What can hang from each mark:
J: V
V: C R S Y
Y: V X
X: A C J R V
S: V X
C: V X
A: V X
R: X

Every row comes from one small tree of marks. The marks that hang from a mark follow it in brackets, in alphabetical order. Every link used is in the known rows. Which tree was each row made from?
Known rows:
Y[X]: [ -1  14   3 -11   3  -3   1   8  12  -2   5  -2  22   1  -4  -8  -6  -4
   1   4  -4   0   2   6 -11  -8  11 -17  -7 -11 -14  -5  10  -1  11  -1
   2 -10  10   1   5  -7  -4]
S[V[C R Y] X[A]]: [ -9 -33 -16 -50  -9  41   1  24  30 -17  34  38   7  28 -23 -24 -16   3
   3  13  41   8  -6  -8   1  24   6 -18   7  -4  15  10   6  -6   4  16
  21  -2 -16 -18  -8  39 -14]
C[V[S Y] X[R]]: [ -9  18   9  -5   7  -3   4 -12   1   3   1  11   3   9 -43  -1  -2   6
 -13  -4  15  25 -11  -6  -7 -20  35  -2  17  19 -21  10 -12  -7 -38  18
 -19 -20  -8 -14 -18  23  19]
C[V]: [-13   3   9   2   1  -5   3  -3   7   1   3  -5  -2  -2 -11  12 -19   3
 -11   8  11  10  -3  -3   3  -9  21  -7   3   3  -6   8  -9  -6 -16  12
 -14  -1   1   1  -1  10   8]
Y[V[C[X[J R]]]]: [  0 -19  -9 -14   3   6   9  -4   2 -11  -1   5  -3  -8 -28   0   8   3
   6 -10  12  23  -5  -6   1  -2   5 -11  -8  -2 -23 -25  18 -30  -4   6
  12   5  -3  -6  -4  10 -12]
R[X]: [ -8  -7   2  -5   9  21  -8 -16  17  -6  12   0  -8 -13  -2 -22  10  -5
   0  -1 -13  -2   9   4  -9   2   3  -8  -4  -2   2  12  -8   2  10  -5
  -3  -9  -6  -6  11  -7  16]
Y[V[R S] X[A C J]]: [ -8  -2 -32 -40  -6  28  23  29   3 -12   6   9  28 -21 -34 -15   7  15
  16  18  10 -10  -8 -22 -20  -7  14 -20 -16   5 -29   1  22 -39 -25   8
  16  -7  -7 -21  12  18 -10]
J[V[C Y[X]]]: [ -2 -17  -6  -5  10 -12  15 -15  12  -6  12  -4  -2   0 -26  -2  -6  -8
  -4   6  21  13  -3   1  38   5   6 -14 -18  -2  -1 -16  -6  -8 -22 -10
  -5 -14 -17 -21   0  11   4]
R[X[A V[Y]]]: [-12  10   0  -8   4  33  -8 -13   5  -5  15   3  -9 -15   7 -28  16   2
  13   3   7  -4  14  -4  -8   9   0  -1  -7  15   6  21   5  -7   2  12
   1 -14   1 -15   8  10  24]
R[X[A J[V[C]]]]: [-22 -11 -16  -1  32  36  17 -12  14  -7  18  -4 -12 -33 -18 -30   8   6
   7  -4 -13 -11   6  -9   0  13   7   2   0   5  10   9   2 -11   2   9
   0  -5 -28 -20  11   1   5]
X[J V[C S]]: [-15   4 -13  -7   3  15  24   5 -18 -12  -5   3 -16 -27 -10 -15  37  21
   3   3  21  18   1 -20  -2  -7 -11  11  -3  11   2  -2  -2 -27  -5   3
   1   4 -10  -9   5  27  -8]
X[J V[C R Y]]: [-15   1 -14 -10 -12  17  23 -12 -10  -4   8   6  -2 -25 -23  -5  24  12
   6  12  29  25   8 -16  19   5  -3  17  14  19   4  -6  -7 -40 -19   3
  12   3 -19 -14  -1  41   1]
C[X[R V[S Y]]]: [ -2  17   8  -2  10   5  -4 -12 -11   8  -7  16  -1   3 -20 -12  22  11
   5 -13  17  26   6   0 -12  -8  13   4  11  22 -16   2   7  -7 -12   9
  -1 -15   7  -8 -12  20  11]
C[V[Y] X[A]]: [-13   4   7 -13   7   9   8  -4   8   2   4   0   0   6 -29   3  -9   9
  -1 -12  11   9 -10  -9  -4  -4  38   1  20  16 -18   1   1 -14 -31  34
 -14 -14   3 -10 -17  17  15]
A[X[C J V[R]]]: [-23 -20  -8  -3   7  22   8   2  12 -11 -11  12   8 -38 -22  10  11  35
  17 -13   7  13  -6  -7   9   2  11  18   0  28   0  -5   8 -16 -26  -1
  11  -1  -4 -14   3  23  -6]
S[V[C R Y[X[A J]]]]: [ -1 -14 -12 -38 -16  24  16  16  16 -12  32  26  15   9 -27 -13  -5   6
   6  10  27  10  -4  -4  10   9   5  -9  10   3  -1   2   5 -14 -11   7
  17  -3 -14 -13   2  32 -14]
J[V[C[X]]]: [ -8 -39  -4  -4  24  -6  18 -12  12   4   3  -3 -18  -4 -30  -1  -7   3
  -1 -13  12  21  -1   4  21   7   9  -5 -11  -3   1 -21  -4 -10 -16  -6
  -5   0 -13  -9  -2   7  -9]
S[V X[A C J R]]: [-25  -7  -7 -17  32  49 -12  28  12 -14  13  34  13   5 -18 -45   1  28
   6  -6  11  -7   6 -13  -1  17  13  -9  15  10   5  33  35  12  12  31
  21  -3 -26 -28  -1  25 -19]
A[V[R Y] X[C]]: [  1 -58  -4 -16 -13   8  -3  -3  25 -21  -8  28   9 -33 -35  33 -24  15
  20 -26  13   7 -26   4  25  -8   7  14 -16  27   8 -11  -1 -15 -49 -13
  10 -26  -1 -27 -18   8  -5]
V[C R[X[A]] Y]: [  1 -24 -18 -37 -31  27  18 -14  19  -5  29  15  -1  -3 -34 -11  -6 -14
   5  11  21  13  -4  -7   3  13  -5   5   1   6  15   1 -21 -32 -25   3
  11  -4 -27 -23  -5  30  12]
R[X[A C J V[S Y]]]: [-21   7 -12 -14   6  45   2  -5  -3 -15   4   2 -12 -32 -11 -42  39  23
  12  -1   3 -11  11 -20  -5   5  -5   5  -7  24   5  32   6 -15 -18  14
  -1 -15 -18 -35  14  18  22]
R[X[J]]: [-18  -3  -6   2  22  28   2 -16  12  -9  12  -4  -5 -27 -10 -26  20   5
  -1   1 -20  -8  10  -4  -3   3   6   1   4   0   1  11  -7  -4   8  -2
  -2  -9 -20 -10  11  -3  12]
J[V[C R[X] S]]: [ -7 -41 -22 -16   9  10  26 -11  17   3  18   8 -19 -13 -39  -6  -8  -1
  -4  14  21  13  -5  -1   7   6   2  -7 -19  -2  13  -1 -30 -18 -30 -23
  -5  -2 -29 -15   9  20  -2]
J[V[R S[X] Y]]: [ -7 -16 -23  -8  11   4  15  -9  12   4  16  12  -3   8 -33  -2  -8  -2
 -11  28  32  -1  -6  -6  23   9  11 -13  -9   6   8   6 -30  -6 -37 -22
  -6 -20 -29 -22  -2  25  11]

Which tree is each row?
[-10  -2  -6 -13 -11   4  16   4   7   4   9   8  -1  -2 -26  15 -21   4
 -12  24  20  11 -11  -9 -13 -12  21  -4   4   6  -3  15 -30 -16 -33   1
 -14  -1  -9  -1  -1  25   5]
C[V[R S]]
[-21  -8 -11 -10  17  44   3  -2   8 -10   7  -1  -6 -34 -15 -38  19  18
  12 -12 -22 -20   9 -13  -6   8   2   6   0  10   4  24  12  -8  -7  18
   3  -4 -25 -24  11   0   9]
R[X[A C J]]
[ -8  -2 -32 -35 -16  31  17  14   6 -10  11  24  11   5 -39 -18  12   8
  -2  27  27 -13 -14 -27  -3   7   3   2   6  13   8  23 -22 -20 -40   1
   7 -19 -36 -35 -10  37  12]
V[R S[X[A C J]] Y]
[-19  -9 -34 -10  13  31  29  11  -9  -2   4   3   0 -29 -39 -19  11  28
  14   1   8 -25  -5 -30  20  14   5  16   3  29   7  17   5 -23 -52  16
   3  -6 -46 -43   3  26   0]
X[A C J[V[R S Y]]]
[-10 -18  -3 -21 -16   8   5   7   3  -2  -6   7  -3  -7 -28   0  -6  18
  -5   3  15   8  -5 -11  -1 -10   8  -2 -10  12   0  21 -10 -13 -46   5
  -8   2  -9 -15   5  21   4]
X[C[V[R S]]]
[ -9 -20 -24 -15   8  13  15  -1  11   2  13  14  -3   5 -33  -8  -6   3
  -4  23  30  -6  -5 -12  20  13  10 -11 -13  11  10  12 -20  -9 -44 -11
  -3 -19 -32 -32  -1  27  11]
J[V[R S[X[A C]] Y]]
[-17  11 -13 -15 -11  19  18  -7  10  -4  20   7   2 -10 -34   0  -7   3
 -10  29  19   1 -11 -16  -5  -7  23   0   8  16  -1  24 -32 -22 -42   7
 -14 -17 -25 -21  -2  29  24]
C[V[R[X[A J]] S Y]]
[-17  -4 -32  -2  18  24  38   2  -2   0  18  -1   3 -26 -34  -7  -3   9
  11   7   8 -12  -6 -22  20  19   7  18  13  17  10  -4   2 -27 -26  16
   8   0 -43 -26  -3  26  -8]
X[A J[V[C R Y]]]
[-14  29  -5   0  23  24  11  -1 -17   6  -4  13   3 -16 -24 -23  26  22
  13 -15   8  10   5 -15 -16  -1  17  16  24  31 -14   6  18 -17 -12  29
   4 -11 -10 -19 -13  25   5]
C[X[A J R V[S Y]]]
[ -5 -30 -26 -22   3   9  25  -1  15  -4  18  14 -10   6 -41  -6 -12  -4
  -6  21  38   9 -13 -12  19  12   4  -9 -15   2  14  -3 -25 -18 -36 -13
  -1 -12 -35 -28  -7  32   3]
J[V[C R S[X[A]] Y]]
[  0 -25  -7 -23  13  17  12  14   7   4  -2  13  -4  -9 -25  -2  -9  12
  16 -26  -2   1 -11  -3 -25  -3  13   9   8  10  -7  -7   7 -18 -15  15
   1  -8   5  -6 -17   3 -10]
C[X[A[V[R S]]]]
[-15 -16 -22 -20   1  39  12  -2  13   6  16   9   4 -26 -27 -17  -1  11
  12   7  -7  -8   9  -9 -11  11   6   9  10  13   8  18  -7 -23 -19   6
  10   4 -25 -14  10  16   2]
V[R[X[A C J]]]
[ -8 -26 -11 -22  -8  26   1 -10  17   7  13  12   0 -13 -23 -11  -4   3
   5   7  -1   3  11   2 -10   7   3   0   0   6   8  15 -14 -16 -20  -8
   7   2 -15  -8  10  14   7]
V[R[X[C]]]
[ -5  13  -1  -2   3  22  -7   9 -11   9  -6  17  12 -14 -12 -23 -12  15
  18 -17  -2  -5   4 -11 -10   4  -3  12   0  27   5  25  35  -2 -17  36
  14   6 -18 -28  -2  11  -2]
X[A C R]
[  8   6 -21 -24 -33   6  17   1  -2  -1  13  18   9  10 -29   3   7  -6
  -5  29  29   0 -13 -13   2  -4  -3   2   3  14   4  14 -36 -18 -43 -17
   0 -17 -21 -17  -6  30  18]
V[R S Y]
[-21  -9  -8   9  35  25   6 -23  15  -5  13  -6 -10 -29 -17 -26  17   5
  -2   2 -15  -8  12  -2  10   8  11  -3   0   2   3   8  -8  -4   0  -7
  -5 -12 -27 -13  14  -1  12]
R[X[J[V]]]
[ -2 -36 -22 -14   5   0  32  -1   9   6  13   9 -15  -7 -36   5 -13   0
  -4  15  27  15  -8  -3  12   4   2  -5 -17   1  11  -6 -26 -18 -33 -20
  -4   1 -28 -13   4  23  -8]
J[V[C R S]]
[  3   4 -14 -29 -27  13   7   3  11   3  15  12  30   2 -28  -5  -8  -3
   8  16  17  -4  -1  -6   4   4   8  -3   4  13  -5   8  -2 -22 -32   6
  12 -14 -12 -21  -3  23  12]
V[R Y[X[A C]]]
[-21 -17 -11  15  32   8  16  -4  19 -11  -1   2   8 -32 -24  17  -1  21
   5 -10  -8  -1 -17  -3  21   4  22  10   2  15  -1 -17  -1   2 -13  -6
   3 -10 -14 -11  -1   2  -6]
A[X[J[V]]]
[  7 -11  -3  -8  -4  -1   1   3  -3 -20  -8  18   7 -21 -23  -5  -2   3
   4 -10   9  -3 -17  -5  11 -25  -5  -2 -15  10  -6   7   3 -12 -29  -7
   0 -35 -11 -28 -14   0   0]
A[V[S Y[X[C J R]]]]
[  5 -11  -6 -20 -16  17   0   6  10  -4  25  25  11  19 -15  -2  -4   5
   3  14  26   6   0   3  17  12   6  -7  15   9   2  13  -4   1 -17  -4
  10  -8  -6  -7   2  28  -1]
S[V[R Y]]
[ -9  -9  -3 -30   5  35 -11  15  19 -18  26  40   9  27 -16 -34 -13   3
  -1   1  34  12  -4  -6   4  17   5 -19   7   1  11  15  21   9  14  26
  20  -7 -17 -24 -12  33 -12]
S[V[C Y] X[A R]]
[  1 -12 -25 -26 -12  22  10   5   6  -6  14  12   2  -9 -18  -3   2   0
   9  23  18  -1  -5 -11 -21   1   3 -17 -16   4 -12   2  -5 -29 -18  -7
   7  -4  -5 -10   9  16   5]
Y[V[R[X[A]] S]]
[-13 -20 -13 -13  12  41   4  -2   7 -19   3   6  -9 -40 -19 -35  17  16
  14 -16 -13 -21  -1 -16  -2   1  -3   6  -9  15   6  24   7 -13 -20  11
   0 -20 -25 -36   3   0  12]
R[X[A[V[S Y]] C J]]
[-13  -1 -15 -12  18   5  26   6  13  -2  10  -1  17 -18 -28 -12   0   4
  -2  12   0   2  -2  -4   0  -5  16 -13  -3  -7 -13 -10  -3 -15  -7  -8
   1  -9 -16  -9   6   9 -12]
Y[X[J[V[C R S]]]]
[-20  41  -6   9   6  33   1  -4 -33   2  -8  13  10 -34 -13 -33  25  30
  22 -10  18   0  17 -26  13   6  -3  24  13  49  -1  28  40 -21 -26  41
  19  -5 -26 -39   0  36   9]
X[A C J R V[Y]]
[-21   9 -11   4   8  19  15  -4 -12   9   2   3   0 -29  -9  -6  20  20
  10  13  16  11  16 -10   2   6   6  17  16  20  -1   2  -1 -29  -8   1
  10   7  -8   0   7  30  -5]
X[J V[R]]
[ -9   3  -1  -7 -18  -1   7 -12  10   5  13   4   8   3 -26  19 -20  -3
 -12  23  26  12  -6  -5  14  -4  24  -2  14  11  -3   9 -24 -18 -39   6
  -9  -8 -10  -9  -6  27  17]
C[V[R Y]]
[  0  -3 -13  -8   7  -4  24  -5   3  -5  13   7   0  -2 -30 -11  -6  -6
  -5  11  27   9 -11  -8  22  -1   6 -14 -21   5   2  -2  -8  -9 -30  -6
  -5 -18 -27 -29  -2  18   5]
J[V[C S Y[X[A R]]]]
[-19  -2  -8  22  29   8  14 -15  16 -10   0  13  14 -33 -35  13  -6  15
   5 -12   0  13 -16  -4  27   1  19  14   6  24   1 -16   3  -2 -16  -1
   7 -13 -29 -22  -7  14  -4]
A[X[J[V[C Y]] R]]
[-15 -24   5  -5   4   6  -2   3  23 -16 -10   7   6 -19 -20  19 -11  24
   5 -18   2   9 -18   0   8  -5  20   2 -11  18  -3  -2   4   2 -29   4
  -2  -6   4 -13  -1   6   1]
A[X[C[V]]]
[  5 -32 -18 -28 -20   6  13   1   8  -5   9   8   1  -3 -24  13  -8  -4
   8  13  25  22  -5  -4   1   3  -2 -12 -14  -6  -9 -22   3 -37 -15  -6
  15  12  -2  -1   1  19 -11]
Y[V[C R]]
